What can hang from each mark
j_995: j_256 j_328 j_454 j_642
j_256: j_426
j_355: j_503 j_642
j_328: j_995
j_426: j_256
j_400: j_995
j_454: j_693 j_995
j_693: j_454

(in the rows, 128 means zero)
Known rows, with every way that one mark hangs from another
j_995(j_256(j_426) j_328 j_454(j_693)): [ 99 183 135 104 153 114 128 110 111 114  62 167 108  97 145 141 143 130
 151]
j_693(j_454): [ 81 134 153 126 131 139 139  78  94 144  55 154 117 101 155  89 157  99
 112]
j_454(j_693): [ 75 143 119 148 137 121 134  99 128 143  56 150 125 115 140  93 146 127
 119]
j_328(j_995(j_256 j_454 j_642)): [103 162 163 121 152 142 132  93 144 120  34 139 108 101 151 108 127 125
 103]
j_693(j_454(j_995(j_256))): [ 79 139 160 125 132 132 135  90 107 131  26 146 135 103 154  96 144 110
 117]
j_426(j_256): [111 135 149 146 143 116 131  76 148 137  87 144 117 107 145 105 136  98
 120]
j_693(j_454(j_995(j_328 j_642))): [ 97 155 153 127 131 128 121  69 109 124  25 160 126  91 158  95 152 103
 117]
j_995(j_256(j_426) j_328 j_454(j_693) j_642): [113 199 142 108 161 117 117 101 125 107  62 175 112  86 160 147 146 126
 146]
j_454(j_693 j_995(j_256(j_426) j_328 j_642)): [ 91 182 129 136 145 102 110 110 144 108  26 155 140 109 146 115 136 143
 140]
j_693(j_454(j_995(j_256(j_426) j_642))): [ 83 149 158 122 136 130 126  95 109 126  37 151 131  99 160  99 145 109
 122]
j_400(j_995(j_256 j_328 j_454)): [ 98 173 146  94 138 122 148  91 125 110  56 156 128  92 149 121 130  98
 143]
j_693(j_454(j_995(j_256(j_426) j_328 j_642))): [ 93 160 160 118 136 125 122  86 106 120  35 157 129  96 158 103 149 109
 127]
j_995(j_256 j_454): [ 91 154 152 110 154 133 150 103 127 126  55 154 122  98 157 129 135 112
 126]
j_454(j_693 j_995(j_256 j_328 j_642)): [ 93 179 134 142 144 106 113  95 152 110  11 155 148 108 148 115 136 141
 127]
j_355(j_642): [ 75 135 157 128 126 129 158  75 130 144  85 164 114 117 146  92 160  86
 116]
j_995(j_256(j_426) j_328 j_454 j_642): [120 198 155  98 163 120 121  93 126 103  73 174 110  86 164 145 144 110
 149]
j_328(j_995(j_256(j_426) j_454)): [ 91 152 152 113 146 136 135 114 125 123  50 134  98 110 139 105 124 128
 118]
j_400(j_995(j_454)): [ 88 151 128 106 131 127 151  94 125 123  60 154 121  91 148 100 129  92
 134]
j_400(j_995(j_256(j_426) j_328 j_454 j_642)): [105 187 144  90 144 118 135  98 128 103  71 161 124  88 157 124 132  98
 151]
j_693(j_454(j_995(j_256 j_328 j_642))): [ 94 159 163 122 137 129 124  76 111 122  25 157 133  96 159 104 148 108
 119]
j_355(j_503 j_642): [ 74 137 164 116 129 159 157  73 110 139  99 176 137 121 134  85 161  78
 112]

Rows
[116 195 150 116 161 123 123  81 135 111  40 174 123  83 162 148 147 125
 129] : j_995(j_256 j_328 j_454(j_693) j_642)
[ 93 175 139 116 161 126 128 119 129 120  64 162 118  91 164 137 140 127
 136] : j_995(j_256(j_426) j_454(j_693) j_642)
[ 96 177 154 108 150 111 130 105 121 115  89 154 120 120 146 119 143 117
 152] : j_995(j_256(j_426) j_328)
[ 96 165 148 123 151 135 125 112 134 121  41 139 103 104 146 109 129 139
 112] : j_328(j_995(j_256(j_426) j_454(j_693) j_642))
[109 173 121 122 143 120 128  75 115 123  42 175 103  86 143 124 148 117
 131] : j_995(j_328 j_454(j_693))
[121 188 128 126 150 123 116  66 129 115  42 182 107  76 157 129 152 114
 126] : j_995(j_328 j_454(j_693) j_642)
[130 187 141 115 153 126 121  58 131 111  54 182 105  75 161 127 150  96
 130] : j_995(j_328 j_454 j_642)
[ 97 175 119 149 138 106 109  85 148 114  12 160 138 102 144 102 140 133
 126] : j_454(j_693 j_995(j_328 j_642))
[ 68 153 122 140 138 106 125 130 139 122  28 140 142 121 139 103 130 146
 136] : j_454(j_693 j_995(j_256(j_426)))
[ 89 151 149 126 145 138 138 105 131 128  27 134 107 109 137 106 126 139
 105] : j_328(j_995(j_256 j_454(j_693)))
[ 84 149 155 123 144 131 134 114 131 126  61 125 108 127 136  90 126 131
 118] : j_328(j_995(j_256(j_426)))
[ 86 164 153 112 140 125 145  98 145 118  69 144 145 106 159 103 130  99
 132] : j_400(j_995(j_256 j_642))
[109 193 161 111 158 113 118  95 135 109  89 162 125 109 161 125 147 113
 148] : j_995(j_256(j_426) j_328 j_642)
[ 79 162 133 148 144 112 122 109 155 119  13 146 152 111 151 107 132 142
 121] : j_454(j_693 j_995(j_256 j_642))
[ 77 165 127 143 144 108 117 124 148 118  28 146 145 114 148 107 132 143
 132] : j_454(j_693 j_995(j_256(j_426) j_642))
[123 194 163 106 162 126 127  74 137 106  52 174 120  83 168 146 145 108
 132] : j_995(j_256 j_328 j_454 j_642)
[ 91 147 150 124 127 127 127  73 102 127  26 157 124  97 150  92 150 105
 120] : j_693(j_454(j_995(j_328)))
[ 93 169 143 119 140 105 123 107 137 107  43 149 134 115 143 107 130 121
 148] : j_454(j_995(j_256(j_426) j_328))
[ 87 144 152 131 132 132 126  78 110 130  27 155 129  94 158  89 149 103
 113] : j_693(j_454(j_995(j_642)))
[ 88 163 115 147 131 104 118  92 138 119  13 155 134 110 134  98 137 135
 129] : j_454(j_693 j_995(j_328))
[ 95 158 166 130 149 137 130  94 147 124  45 131 118 119 148  96 129 128
 102] : j_328(j_995(j_256 j_642))
[101 173 152 104 162 129 132 112 132 117  76 161 116  91 169 134 138 110
 139] : j_995(j_256(j_426) j_454 j_642)
[ 90 170 150 104 134 117 146  92 131 113  67 148 139 109 146 106 132 102
 142] : j_400(j_995(j_256 j_328))
[108 173 137 134 140 110 115  75 151 108  30 160 133 101 151  99 137 110
 131] : j_454(j_995(j_328 j_642))
[103 179 143 113 152 120 135  90 121 116  40 167 118  94 148 142 142 128
 134] : j_995(j_256 j_328 j_454(j_693))
[106 181 126 110 135 121 132  78 131 112  49 167 122  81 152 113 138 101
 136] : j_400(j_995(j_328 j_454(j_693) j_642))
[ 86 154 143 119 145 134 133 119 124 126  42 133 100 111 135 105 126 141
 116] : j_328(j_995(j_256(j_426) j_454(j_693)))
